What can hang from each mark
C: N
P: F Q
N: A C
K: A C W
R: F
G: W
T: Y
Z: W
Y: T W
F: J P R S
J: F
Q: P
W: G K Y Z
A: G K N S
S: A F

Every row comes from one small tree of marks. The marks that hang from a mark follow it in brackets, in alphabetical order. Every link used is in the known rows. Which tree was each row made from?
In the rows, zero is written as 128.
Known rows
W(G K(A C(N)) Z): [110 110  81 174 162 121  97 110 205 145 134  79 150 117 116 121 151 118
 108 135 143 140 132 114 156 162 130 131 110 119 172  63 115 134 214 120
 114 141 137 132  75 206 121 133 172 124]
J(F(R S)): [110 163  89 162 165 118  98  77 100  88 124 100 148 143  58 132 149 147
  90 151  95 123 105  72 105 128  90 128  88 112 105 106 132 113 140 187
 130 138 100 136 174 168 118 136 104 113]
R(F(J P S)): [147 162  99 144 182 111  92 107 107  95 127  82 164 164  76 115 115 134
  67 140  85 140 154  95 124 124  77 153  82  85 116 118 150 126 153 213
 127 157  79 120 151 177 137 145 102 142]
K(A W(Z)): [104 138  89 193 131 125 110  96 160  88 131  92 133 130  56 113 162 171
 105 123 107  95 116  86 143 148 106 102 100 110 185 106 103 117 155 142
 102 141 103 111 108 160 139 145 158 139]
P(F Q): [102 147 118 146 135 119 106 127 148  70 116 103 219 144  88 153 173 155
 126 127 100 103 113  91  93 135  78 109  90 121 127  87 111  87 108 160
 127 160 113 149 164 152 114 106 158  95]
K(C(N(A)) W): [115 135  81 211 127 156 108  93 163  83 146  71 137 119  85 110 182 151
 111 140  89 106 119  77 161 156  99 110 113  98 184 119 109  96 166 160
  99 132  92 116  91 185 127 147 174 116]
Z(W(G Y)): [105 133  89 147 156 111  95 113 141 107 126  88 163 144  83 146 157 149
 123 133 134 103 132  88 119 150  95  94 108 127 136 121 122 109 163 145
  76 153 146 135 131 170 133 127 164 118]
N(A(G) C): [ 98 134  90 176 130 118  99  92 133  66 122  77 148 112  34 129 195 192
  83 130 112  77 131  80 159 133  92 132  83 108 118 132 110 137 122 150
  93 150  97 123 157 169 118 130 152  73]
A(K(W(Y(T))) S(F)): [124 133  43 163 163 131 124 107 142  90 122  75 137 125  93 139 178 137
 104 157 130 127 116  54 126 101 131  81  97  95 156 117 159 107 140 179
  74 118 128 123 136 138 151 143 123 140]
J(F(P R)): [131 159  93 166 177 109  97  77 103  80 131  99 157 158  52 128 150 162
  86 158 100 118 133  95 123 117  74 139  80 112 103  87 133 119 147 186
 122 133  99 146 165 172 119 136 120 121]
F(P(Q)): [128 132 102 151 157 113  98 115 127  78 128 107 201 159  66 137 136 164
 117 146  88 104 147 110 117 126  69 129  84 116 130  90 121  95 133 182
 128 147  91 136 151 151 117 130 151 110]
C(N(A)): [103 146  81 173 156 137  95 106 150  65 131  85 170 126  62 147 166 145
 116 138 105 110 119  76 144 158  95 104  96 123 125 112 121 106 178 155
 104 140 103 125 139 189 114 130 155  87]
Y(W(G K(C) Z)): [105 130  95 149 170 111  83 120 175 145 138  76 152 131 114 152 128 113
 116 112 174 107 132  83 140 164 111 142 121 108 165  68 117 143 173 130
  97 145 123 136  93 191 142 124 150 119]
S(A(G K N)): [107 150  81 158 145 105  92  95 142  68 115  76 166 127  64 152 186 151
 116 136 148 134 111  90  99 104 115 106  62  94 106  90 170 105 129 181
  91 107 125 147 138 138 117 150 125 104]
Q(P): [111 147  91 172 182 145 107 100 118  69 140 100 153 120  62 131 152 172
 127 104 105  84 119  84 119 136  78 109 117 121 140 108  90 121 125 183
  86 134 124 117 145 161 112 115 143 102]
S(A(K) F(J P)): [132 170  79 148 162 106  98 107 112  82 105  81 148 178  74 145 201 162
 124 163  93 165 152  91 120  83  91 116  63  94 111  70 143 104 148 216
 106 102 105 132 166 162 130 132 116 150]
Y(T W(K(A) Z)): [ 96 133 109 132 171 104 112 126 166 127 121 115 163 124 107 168 139 135
  98 100 155 119 142  56 148 157  83 123 111  87 159  63 136 138 154 133
 111 131 109 145 118 139 158 106 132 160]
K(A(G N S) W): [125 122  79 189 128 126 102  76 154  60 131  74 139 124  71 110 183 176
  87 149 144 105  97 100 119 110 124 111  75  70 171 118 168  92 134 173
  97 103 107 126 108 137 128 178 129 136]
Q(P(F(J))): [112 152 106 160 175 130 106  99 127  66 137  94 172 139  86 134 170 166
 123 123 102 110 133  82 114 126  55 122 100 106 127  95  95 120 115 184
 100 143 125 124 162 170 114 112 123 116]
C(N(A(G K))): [112 129  61 172 148 124  93  97 154  61 146  72 165 109  60 154 178 133
 101 147 126 129 125  77 139 142 105 111  75 113 115  98 161 111 163 154
 109 128 102 129 140 176 101 137 150  81]
Q(P(F(R))): [114 152 107 175 172 130 107  81 131  74 147 106 173 127  83 140 178 164
 118 124 103  98 119  90 109 123  61 116 101  94 130  99  98 125 117 177
 101 134 134 126 169 171 106 115 122 101]
N(A(K)): [103 137  65 176 160 125  93  98 135  67 125  78 152 104  34 155 172 148
 110 126 104 111 127  56 146 166 102  98  85 109 129 114 136 122 125 159
  97 137 100 129 133 163 121 131 140  83]
F(J P S(A(K))): [132 163  78 148 175  97  89  91 100  99 132  79 170 171  74 136 146 147
 116 178  78 166 163  89 119 111  84 137  60  78 111  94 159 115 155 223
 131 120  84 114 163 157 128 161  89 143]
K(A C): [121 131 105 190 139 143 113 107 141 103 122  90 130 124  83 129 190 182
 105 113 101 115 113  97 138 152  94  99 115 105 172 113 117  97 125 162
 119 131  95 126  86 158 114 138 164 139]
C(N): [112 156  84 163 164 135  97 107 146  72 144  89 175 145  77 149 144 140
 127 139 114 115 110  91 121 144  97  94 100 136 121  99 118 101 178 171
 115 142 108 127 134 180 112 128 155 100]
T(Y(W(G K Z))): [ 93 160  79 136 170 107  70 131 193 131 164  89 173 133  74 143 123 134
 117 124 187  92 116  80 121 158 111 112 102 110 151  80 100 149 180 141
  99 143 101 141 111 185 140 115 135 117]
Y(T W(K(C))): [107 144 115 135 174 127 114 129 143 127 136 108 159 125 128 166 143 134
 112 102 145 116 130  54 144 158  77 120 130  84 158  71 129 121 125 169
 116 123  92 154 104 137 154 111 141 158]
Y(T W(G K(A) Z)): [ 96 134 103 132 182 100 104 129 176 143 120 110 177 124 106 164 131 123
  97 109 178 130 142  61 142 158 103 131 115  99 159  60 135 150 184 129
 109 129 124 143 117 164 162 112 142 152]
P(F(R S(A))): [103 185 122 166 146 111 100  92 127 102 126  97 183 149  95 147 191 149
 122 157  95 132 109  88  96 115  91 104  79  84 110  99 126 105 140 187
 128 135 114 124 179 163 117 139  98 113]
P(F(R S(A(N))) Q): [100 150 124 148 121  92  98  89 156  91 104 116 223 152 106 151 187 141
 120 161  91 139 110  96  78 100  77 128  64  70 116  85 133  81 130 181
 137 132 125 145 191 146 114 133  98 104]
Z(W(K(A(S) C) Y)): [118  96  93 167 148 124 113 113 159 129 123  80 117 124 117 141 193 155
 107 130 114 120 133  91 156 159 103  91 113  82 185 106 138 101 135 138
  90 134 131 148  86 142 127 134 150 158]
S(A(N) F(J R)): [116 170 103 150 138  95  89  78 136  81  86  98 142 185  85 136 207 157
 113 156 106 159 117 100 114  69  84 102  60  72 113  89 130  89 157 201
 101  98 131 142 167 161 126 137  98 144]
Y(T W(G K(C) Z)): [100 134 102 135 181 103 103 126 172 155 127  98 170 121 137 156 124 107
 108 110 177 119 137  64 145 155 105 139 128  94 157  61 131 145 171 135
 101 142 120 143  96 171 167 109 145 146]
J(F(S(A))): [ 93 186  97 160 161 130 107 108  95  89  94  88 156 143  59 129 179 164
 111 139  99 120 102  63  98 125 111 118  98 135 102  98 121 105 149 187
 109 138 108 136 171 159 132 124 117 122]
A(K(C W(Z)) S): [128 118  46 196 150 120 104  81 150 102 150  49 128  98  82 128 158 125
 117 151 120 115 105  69 139 139 141 102  95  83 181 105 142 114 135 156
  84 142 107 110  82 170 140 162 127 119]
Y(W(G K(A))): [112 135 101 144 168 129  90 126 160 109 136  96 162 139  86 162 149 143
 115 103 170 119 132  77 135 167 103 123 115 111 170  77 125 134 163 153
 119 111 114 144 116 171 131 127 158 129]
F(J P(Q) R S): [145 124  98 136 152  86  83  67 107 102 143 116 195 184  84 123 111 139
  94 187  58 153 165 114 119 100  49 155  60  62 122  97 146  93 146 217
 171 134  71 122 181 159 111 152  97 136]
Z(W(Y)): [104 135  98 150 146 112 100 114 130  93 128  95 149 143  79 151 164 158
 120 125 110  94 130  80 123 150  78  85 104 115 137 122 119  97 136 149
  80 158 129 138 131 146 126 121 153 123]
J(F): [104 168  90 161 166 130 104 108 110  68 114  89 154 140  47 134 159 164
 106 123 114 102 104  68 110 140  95 115 102 147 108  96 113 112 133 171
 103 147 108 149 148 166 125 116 143 111]
F(J P R S(A(K))): [144 158  80 153 171  82  86  59  97 103 143  90 166 172  76 138 142 134
 107 193  75 181 163  94 126  95  75 136  49  53 109  93 165 116 158 230
 151 107  83 116 173 164 117 168  75 146]
A(G N(C)): [107 135  87 160 137 104  94  88 151  69 129  85 161 134  56 135 165 175
  90 136 141  89 113 101 124 107  90 138  68  97 109 122 133 121 122 164
  93 136 115 136 148 148 120 149 125  81]
W(G K Y Z): [ 90 125  76 144 183 102  89 119 187 141 122  77 160 139  91 116 104 113
 112 128 166 107 156 104 143 146 126 114 115 148 136  93 109 154 206 121
  83 171 161 135 108 185 131 126 162 100]
G(W(K Z)): [ 91 164 122 144 151 104  94 104 162 123 134 100 148 127  81 148 142 117
 135 112 114 104 123 105 134 161  89 103 104 107 143  69  96 131 147 135
  84 148 118 146 133 165 124 114 141 116]
K(C): [113 147 100 175 153 139 101 107 134 100 133  84 140 129  84 128 159 161
 117 118 105 103 112  95 130 148  94 101 118 110 145 114 107 101 122 170
 108 149  98 128  97 161 118 135 154 118]
K(W(Z)): [ 99 155  86 182 145 121  99  93 148  86 140  84 144 134  61 114 134 150
 118 129 113  84 114  83 135 142 105  98 102 119 162 105  96 116 156 155
  89 158 105 112 114 167 143 139 149 114]

Write each row's tree
[117 151 105 152 150 109 101 115 112 102 111 105 204 162  81 131 153 162
 125 159  73 126 141 105 102 108  88 139  84 100 124  91 130  92 151 208
 130 134  90 119 175 145 125 133 122 123]
F(P(Q) S(A))
[138 128 101 158 151  98  94  79 123  84 142 118 198 162  72 138 135 156
 105 159  83 118 146 117 124 115  65 128  73  89 131  87 128  99 141 190
 142 135  92 137 160 158 108 137 140 113]
F(P(Q) R)
[111 148 111 154 145 137 115 112 184 139 144  88 140 130 128 139 160 119
 128 120 112 126 145 118 144 156  84 100 132 112 165  93 106 113 163 146
  90 131 129 151 106 175 106 122 170 131]
G(W(K(C(N)) Y))
[ 90 162 115 137 148  97 112 113 165 142 113 108 160 122  95 147 146 130
 118 120 124 107 142  95 124 136  81  95 122 109 129 104 116 122 159 128
  70 166 129 139 142 155 141 115 140 135]
G(W(Y(T) Z))
[122 143  89 148 163 115 101 110 104  86 113 101 191 156  64 126 136 159
  93 157  79 115 134  85  99 121  80 163  85 124 112  86 134 101 134 188
 133 147  93 139 180 155 126 126 119 114]
J(F(P(Q) S))
[ 99 161  97 150 127  94 101 104 158 113 117  71 149 118  76 151 195 137
 121 133 144 131 140 102 110 107 113  95  90 111 114  88 145 118 144 140
  69 133 136 137 144 158 111 134 147 119]
S(A(G(W(Y Z)) K))
[137 156 112 142 133  91  95  92 117  87  94 109 176 199  88 131 204 165
 114 176  72 158 153 112 114  61  69 127  60  81 119  67 122  81 155 212
 129 102 106 138 186 166 115 124 128 157]
S(A F(J P(Q) R))
[153 113  45 171 173 117  93  86 146  94 118  61 137 134  98 150 184 140
 108 170 122 140 111  98 119 100 116 130  67  55 138  94 184  97 125 184
  81 106 122 127 117 155 134 169  82 115]
A(K(C) N S(F(P)))
[ 96 158 113 148 140 102  98 105 167 129 121  92 146 135  79 142 148 132
 124 116 123  96 138 110 123 143  87  95 115 123 136 112 103 120 161 120
  66 170 135 131 141 175 121 123 146 116]
G(W(Y Z))
[136 144 109 143 144  81  89  70 105 106 120 114 197 188  88 125 145 148
 107 189  56 165 168 113 113  84  61 147  55  61 120  86 142  90 160 222
 163 121  81 121 186 160 114 149  99 153]
F(J P(Q) R S(A))
[108 179 123 146 136  91  89  82 116  96 126  91 176 164 106 133 192 149
 102 173 103 157 127 101  95  88  79 125  59  70  92  95 150  99 135 197
 146 127  99 128 184 163 109 149  92 134]
P(F(J R S(A(G))))
[115 167 110 150 151 101  88  80 121  97 144 100 174 166  98 141 152 139
 106 168  87 143 125  90 108 120  65 122  71  75 109 107 134 106 134 192
 151 145  96 123 179 171 117 145  88 120]
P(F(J R S))
[131 138  92 153 160 101  98  81 102  91 121 114 188 161  64 126 136 148
  84 170  73 128 134  92 103 109  72 164  75 101 107  89 140 102 143 193
 149 137  92 139 190 161 117 132 106 119]
J(F(P(Q) R S))
[105 170 106 149 125 103  94  90 152  83 115  84 163 121  67 161 202 139
 127 132 137 139 111 104  94 110 103 105  67  82 113  81 165 103 119 180
  78 101 126 153 149 144 111 148 125 113]
S(A(G(W) K N))
[114 106  73 165 173 116  98  92 177 101 120  82 161 123  72 133 160 150
 103 142 147 121 123  97 148 143 133 126  81  92 161  98 129 144 169 155
 102 114 143 147 112 167 133 152 130 107]
W(G K(A(N(C) S)))
[146 132  96 142 140  93  89  86 121  84 118 113 170 194  84 128 165 155
  98 175  73 147 152 118 120  78  54 137  65  83 120  77 127  86 142 201
 139 120  95 134 180 164 109 130 125 144]
S(F(J P(Q) R))
[ 84 127  80 132 194  96 106 123 186 154 112  96 174 129 112 120 100 107
 102 128 168 121 160  88 144 138 118 116 121 136 132  88 121 157 205 124
  86 168 158 144 111 169 152 116 155 121]
W(G K Y(T) Z)
[106 168 111 160 168 129 110 100 116  86 121  95 176 141  93 129 185 165
 128 136  89 128 132  80 102 110  69 129  96  94 121  98 100 116 128 198
 105 132 125 110 186 164 119 118 102 126]
Q(P(F(J S(A))))
[ 98 140 101 145 167 110  87 112 136 101 135 100 167 135  79 150 150 131
 132 127 123 111 118  85 130 171 104 103  97 113 143  77 118 119 155 159
  94 132 129 151 124 166 131 116 156 118]
Z(W(G K))
[120 125 107 180 126 139 111 106 142  98 128  83 124 120  87 121 201 185
  88 119 119 114 115 113 128 132  99 115 108 102 155 110 139  98 116 161
 123 126  90 128  92 153 103 144 169 136]
K(A(G) C)
[126 151 106 140 147  97  92 105 104  98 111  99 201 183  85 123 146 157
 118 172  61 151 164 103 109  96  73 148  71  86 121  87 134  87 158 216
 148 135  82 122 177 151 127 140 111 146]
F(J P(Q) S(A))
[139 154 115 135 152 103  99 116 116  92  98  89 196 170  85 113 146 138
  83 146  72 157 160  96 109 104  80 157  81  83 121  98 143 105 150 217
 135 149  90 133 164 169 132 129 119 153]
R(F(J P(Q) S(A)))
[110 133 125 160 133 137 118 114 180 144 125  96 122 125 108 131 181 150
 117 105 106 121 148 117 152 161  80  96 131  99 185 103 104 113 132 141
  92 127 123 157  98 152 106 127 172 149]
G(W(K(A C) Y))
[105 161  78 164 138 118 125 108 139  89 122  81 158 122  86 131 184 157
 107 139 144 131 138  71 119  98 120  91  95 104 135 105 156 113 143 183
  89 113 122 135 130 131 140 140 156 145]
S(A(G K(W(Y(T)))))
[116 119  44 202 143 124 110  73 136  62 140  57 146  92  27 141 192 166
 101 153  95  91 125  42 176 148 123 112  74  81 169 139 121 142 122 164
  79 131 102 111 135 168 142 153 127  82]
N(A(K(W) S) C)
[105 190 139 141 140 126 106 119 135 115 111  84 152 125  90 127 179 122
  91 106 114 132 118  99 104 126 112 126 102  93 125  91 141 125 138 186
  98 130 108 149 153 161 119 124 130 140]
R(F(S(A(G(W(K))))))
[ 96 111  76 161 176 109  94 118 194 163 124  69 144 127 116 107 120 114
 105 124 158 111 157 113 152 147 126 124 128 133 159  94 105 148 196 120
  83 173 158 134  80 191 131 131 171 112]
W(G K(C) Y Z)
[ 96 127  97 163 163 111  99 110 172 108 124  93 138 126  73 134 144 144
 107 113 119 111 132  95 149 160 105 105  98 120 156  74 110 135 162 131
 112 148 118 140 108 157 124 121 148 126]
W(K(A) Z)
[ 97 142 100 138 170 108  83 117 160 110 137  90 155 141  90 166 122 124
 119 103 160  95 132  70 138 160  90 122 108 114 145  67 115 139 154 137
  99 149 107 138 122 164 142 112 130 116]
Y(W(K Z))
[ 89 150 119 124 145  97 108 112 171 139 126 102 151 120 109 133 146 123
 100 120 149 110 150 111 129 119  91 114 109 108 118  79 142 129 152 129
  80 151 128 153 138 142 126 115 147 135]
A(G(W(K Y(T) Z)))
[134 130 100 139 151  99  90 100 117  75 128 105 201 180  74 128 127 160
 109 154  77 128 168 109 125 116  55 140  76 102 128  88 127  90 139 198
 141 145  82 137 154 157 121 134 144 133]
F(J P(Q))
[ 84 153 120 131 158  99 114 118 177 150 119 110 157 121 107 142 132 111
 120 113 129 116 153  97 142 146  84 101 121 107 140  84 113 135 162 127
  74 157 140 154 133 151 137 108 144 138]
G(W(K Y(T) Z))
[ 97 154  99 130 179  98  91 125 154 127 120 103 188 131 102 168 124 122
 110 119 179 110 129  58 115 144 101 130 117 110 131  80 134 134 176 139
  95 151 118 121 136 176 166 113 134 130]
Y(T W(G Z))
[ 94 109  79 156 174 107  96 119 198 143 116  82 150 131  90 113 129 131
  99 122 161 120 160 108 152 151 124 115 112 140 159  95 112 151 209 113
  93 155 159 137  98 179 129 129 168 120]
W(G K(A) Y Z)
[124 117  81 203 129 148 121 105 174 124 129  75 125 129  94  89 178 175
  95 128 129 114 142 106 148 146 115 109 134 113 212 134 107 110 168 153
  98 130 122 120  66 174 129 159 192 151]
K(A C W(G Y))
[ 95 162 119 162 121 125  92  98 135  82 121  90 149 108  49 140 201 160
 105 121 111  96 123  97 129 144  84 110  91  98 121 113 135 107 121 147
  85 130  94 138 152 163 107 135 153  99]
N(A(G(W)))
[131 158  88 160 178 109  93  75  92  94 134  98 155 160  58 122 137 153
  83 170  87 123 129  90 114 116  74 155  77 101 100  98 146 118 151 198
 136 133  90 132 180 167 122 144  93 121]
J(F(P R S))
[105 181 100 165 157 118 100  83  98  95 107  95 152 147  63 131 176 155
 103 154  93 135 106  71 102 112 100 119  87 111 103 101 128 111 150 192
 123 127 111 139 178 168 122 133 100 128]
J(F(R S(A)))
[129 179 111 161 176 126 103 119 114 100 108  79 168 147  75 121 154 147
  85 134  93 128 135  96 111 119 103 137  94  96 117 108 143 126 160 208
 106 147  96 125 152 173 137 139 113 137]
R(F(P S(A)))
[ 89 112  92 141 161  96 118 124 185 137 114 102 146 118 110 118 142 143
  74 122 156 122 162 100 151 123 102 113 105 112 137  87 148 139 169 116
 102 150 136 150 108 131 136 118 154 151]
W(K(A(G)) Y(T) Z)
[129 146  84 154 142 119  89  84 115  75 124  76 133 145  82 136 201 154
  90 165 139 117  94 104 102  71 124  98  75  88 104 105 163  93 137 180
 101 113 110 124 161 160 106 146 112 121]
A(G S(F(R)))
[100 158 114 123 180 123 109 129 138 109 132 116 177 135 108 173 127 133
 113 102 153 115 131  51 137 158  74 113 115  95 140  70 131 128 137 172
 115 120  97 155 131 132 154 104 133 145]
Y(T W(K))
[ 93 153 124 155 141 109 103 104 174 125 126 103 142 121  74 145 165 135
 123 110 107 114 130 108 142 165  90 102 101 104 164  67 105 129 149 127
  97 137 116 149 126 162 118 117 147 133]
G(W(K(A) Z))
